What can hang from each mark
z_380: z_787
z_27: z_153
z_265: z_24 z_787
z_726: z_709
z_761: z_980
z_709: z_726 z_787
z_647: z_153 z_709
z_980: z_24 z_761
z_24: z_153 z_265 z_980
z_787: z_709
z_153: z_24 z_647

Each row was made from one small tree. Brackets hold a mark, then the marks that hang from it, in the order of their numbers. Every link used is in the known rows. Write each row's tree.
Known rows
[z_265 z_24 [z_787 z_709]]: [ 12 -33  21 -28  35 -23  30  -7  18  55 -21  46  -9  30  52  21 -42  50
   9 -26   1 -17 -10]
[z_380 z_787]: [ 35 -16 -14 -32  -4   1  20  -5  22  17   2  13  -4  16  17  11  27  30
 -16 -25  -2  -5 -20]
[z_265 [z_24 [z_153 z_647] z_980] [z_787 [z_709 z_726]]]: [ 61 -24  11 -32  -3   3  22  -5  42  57 -48  47   4  12  49  -1 -67  19
  22  26  15   4  33]
[z_647 [z_153 [z_24 z_265 [z_980 z_761]]] [z_709 z_726 z_787]]: [ 30 -15 -28 -55 -10   2   6 -24  26  78 -38  47 -22 -12  20  29 -23 -12
  40 -21  34  23  31]
[z_647 [z_153 [z_24 [z_265 z_787]]] [z_709 z_726]]: [ 20 -22   3 -45  -1  -7  21 -18  23  91 -45  37 -15 -16  20  19 -39  -8
  23 -13  37 -22  22]
[z_265 [z_24 z_980] z_787]: [ 27 -36  11 -21  -4 -14   5  -7  20  25  -1  23  18  23  47  39  -9  44
  11 -14   1   3 -10]
[z_24 z_153 [z_265 z_787] [z_980 z_761]]: [ 70 -39 -39  -8 -22  34  -5   0   3  29   3  29   3  14  23  -8   8 -32
  37  -2  -4  91  22]
[z_787 [z_709 z_726]]: [ 16 -22  -7 -25   0 -15  25   2  29  47 -32  24 -12 -11   1  -9  -7  31
  -5   3  -7  -1   7]
[z_787 z_709]: [ 25 -22  -4 -27  15 -18  30   1   3  34 -10  17 -17 -12  13 -29  -2  27
  -7 -18 -11  -2 -17]
[z_980 [z_24 z_265] z_761]: [  5 -33 -20 -13  21  36  20  -1  28  13  41   4 -14  32  -4   7  26  -6
  36 -19 -10  59 -16]
[z_153 [z_24 z_265] [z_647 z_709]]: [ 45 -21  25 -33  21  19  28 -34  12  72 -17 -22 -16 -31  11 -30 -52   1
  41  -6  29 -22   7]
[z_153 [z_24 z_980]]: [ 35 -14  24 -24 -20  15   7  -8  14  27   5 -13  10  -2   3  -3  11  43
  -4 -15   2  21 -37]
[z_761 [z_980 [z_24 z_153 [z_265 [z_787 [z_709 z_726]]]]]]: [ 51 -36 -15 -19  32 -16  13  -4  16  61 -16  52 -20  34  23 -26 -10 -14
  43  14  29  63  21]
[z_761 [z_980 [z_24 z_153]]]: [ 34 -12 -13 -23  21  -5  20  -4   2   9  33  11  -8  27   3 -23  19 -12
  15  14  27  34 -27]
[z_761 [z_980 [z_24 z_153 z_265]]]: [ 56 -21 -26 -13  27   5  12  -9   0  21  21  12 -14  21  10 -42  16 -24
  38  18  19  62 -13]
[z_726 z_709]: [ 18 -38   6 -41  -7 -25   5 -16  15  20  11   7   8 -22  19   4  12  16
  -5  -5  10 -13 -10]
[z_647 [z_153 [z_24 z_980]] z_709]: [ 32 -15  -2 -52 -14 -11  25  -9   0  44  -4   6  -2 -32  17   2  -7   7
  -4 -29  30 -27 -21]
[z_24 z_153 [z_980 z_761]]: [ 49 -17 -37 -15 -35  38  10   7   8  -2  21   7   7   5  -1  -4  23 -17
   4   6  -5  58 -10]
[z_27 [z_153 [z_24 z_265] [z_647 [z_709 z_787]]]]: [ 52  -9  16 -37  15   9  20 -40  30  82 -58   3 -29 -11  32 -45 -78  -7
  44 -17  16 -16  -2]
[z_265 [z_24 z_153 [z_980 z_761]] z_787]: [ 34 -27 -10 -17 -10  27  13   0  22  23   8  37  12  46  40  43 -19  11
  18  -6   7  36  -1]
[z_153 z_24 z_647]: [ 19   5  46 -31  -1  25  28 -24  28  38   1 -26 -13 -10  -7 -22 -35  26
  13   2  17 -22 -26]
[z_647 [z_709 z_726 z_787]]: [ 10 -17 -15 -47   8 -35  16 -28  16  61 -30  34  -6 -20  19  30 -18   9
   6   3  23 -34  30]
[z_647 z_153 [z_709 z_787]]: [ 17   0 -28 -65  13 -45  24 -23  -8  41 -13  42 -25 -34  33   2 -17 -16
   4 -21  26 -46   0]
[z_761 [z_980 [z_24 [z_153 z_647] [z_265 [z_787 [z_709 z_726]]]]]]: [ 56 -30  -7 -25  31 -11  18 -11  23  62 -19  41 -25  22  20 -41 -31 -22
  57  24  39  49  32]

Which tree is each row?
[ 58 -25   8 -34  26  18  26  -9  36  58 -26  40 -17   8  26 -45 -44 -23
  39  30   8  34  29]
[z_980 [z_24 [z_153 z_647] [z_265 [z_787 [z_709 z_726]]]]]
[ 31 -29  32 -22  16   7  13 -15  29  92 -48  35 -17  13  18  -5 -36  34
  25 -14   5  30   9]
[z_153 [z_24 [z_265 [z_787 [z_709 z_726]]]]]
[ 67 -22 -12 -13   3  17   6 -11   0  43 -17  30  -5   0  30 -35 -17 -29
  21  17  -6  44  10]
[z_24 z_153 [z_265 z_787]]
[ 59 -30   6 -36   2   0  22 -16  12  43 -13  22  14   0  57  11 -59   0
  24  11  30 -24  20]
[z_265 [z_24 [z_153 [z_647 z_709]] z_980] z_787]
[ 24 -39   6 -23  28  -1  11  -9  18  30  16  20  -5  19  24  -7  11   4
  27 -12  -6  34 -10]
[z_980 [z_24 [z_265 z_787]]]
[ 39  -5  -4 -27  18   0  24 -11  10  10  32  -2 -15  16   0 -38  -2 -20
  29  25  36  21 -15]
[z_761 [z_980 [z_24 [z_153 z_647]]]]
[ 48   5 -10 -49   1   2  26 -30  18  52 -32  24 -11 -30  17 -20 -53 -31
  16  41  30 -30  36]
[z_24 [z_153 [z_647 [z_709 z_726 z_787]]]]
[ 47 -34  -6 -16 -31  40  15 -17  57  70 -50 -13 -10  -2   4 -11 -52  -8
  51 -14  19  17  20]
[z_27 [z_153 [z_24 z_265 [z_980 z_761]] [z_647 [z_709 z_726]]]]
[ 48  -9 -16 -60  -8 -17   3 -29  19  81 -52  44 -14 -32  30   6 -27  -5
  29  -6  31   6  26]
[z_647 [z_153 [z_24 z_265 z_980]] [z_709 z_726 z_787]]
[ 28   0  -7 -60  10 -13  15 -33  22  90 -53  47 -28 -23  25   7 -43  -9
  27  -6  33 -15  21]
[z_647 [z_153 [z_24 z_265]] [z_709 z_726 z_787]]
[  7 -11 -14 -25  10  47  33   6  24   0  48  14  -9  41  -8   6  16 -18
   7   1   1  41 -27]
[z_980 [z_24 z_153] z_761]
[ 69 -46 -37 -23 -25  30   8 -13  20  59 -22  25   1 -12  21   1 -34 -49
  58  16  30  46  71]
[z_24 [z_153 [z_647 [z_709 z_726]]] [z_265 z_787] [z_980 z_761]]
[ 62 -31  -6 -27  44 -14  20 -11   3  52   0  34 -28  20  29 -56 -27 -25
  58   7  34  48  13]
[z_761 [z_980 [z_24 [z_153 z_647] [z_265 [z_787 z_709]]]]]
[ 38 -27 -23 -29  28  50  37 -11  19  30  28   3 -18   8   6 -21 -22 -51
  50   7  20  33  15]
[z_980 [z_24 [z_153 [z_647 z_709]] z_265] z_761]
[ 41 -14 -24 -12 -13  44  18   3  23   4  14  11  10  28  22  22  -6   8
  10   8  -4  38 -17]
[z_265 [z_24 z_153 [z_980 z_761]]]
[ 32 -25  -8 -34 -20  12  10   1  34  71 -33  49 -23  10  14   8 -16   8
  33 -31  13  53  11]
[z_647 [z_153 [z_24 [z_265 [z_787 [z_709 z_726]]] [z_980 z_761]]]]
[ 83 -34 -48 -20 -14  42  14 -12   2  32   3  -5  -4 -28  14 -34 -19 -52
  50  13  17  48  38]
[z_24 [z_153 [z_647 z_709]] z_265 [z_980 z_761]]
[100 -22 -37  -7 -22  28  -4  -3  -2  15  -9   4  10 -26  20 -56  14 -25
  18  27 -19  71   1]
[z_24 z_153 z_265 z_980]
[ 40 -38  19 -24 -11  30  10 -16  43  80 -33  18 -16  11   8   0 -44  19
  59 -18  19  53  36]
[z_153 [z_24 [z_265 [z_787 [z_709 z_726]]] [z_980 z_761]] z_647]
[ 14   0  -5 -36 -33  23  16   1  21  18  16   7 -12   3  -6  11  13  10
   5 -29  12  24 -37]
[z_647 [z_153 [z_24 [z_980 z_761]]]]
[ 77 -47 -39 -14  -4  23   4   5  -1  49 -14  47  -9  13  33 -26  -7 -23
  38 -15  -6  93  26]
[z_24 z_153 [z_265 [z_787 z_709]] [z_980 z_761]]
[ 33 -40   9 -13 -11  31  -2 -12  18  53   2  12  -1  26  13  20   3  22
  38 -37   5  69  -4]
[z_153 [z_24 [z_265 z_787] [z_980 z_761]]]
[ 66 -17  22 -20 -14  32   4 -23  23  40 -11 -28  -2 -26   7 -43 -21  16
  40   4   5  33  -7]
[z_153 [z_24 z_265 z_980] z_647]
[ 25 -38 -14 -33  18  40  29 -13  38  55   4  31 -14  24  10  12 -36 -46
  55  13  31  31  46]
[z_980 [z_24 [z_153 [z_647 [z_709 z_726]]] [z_265 z_787]] z_761]
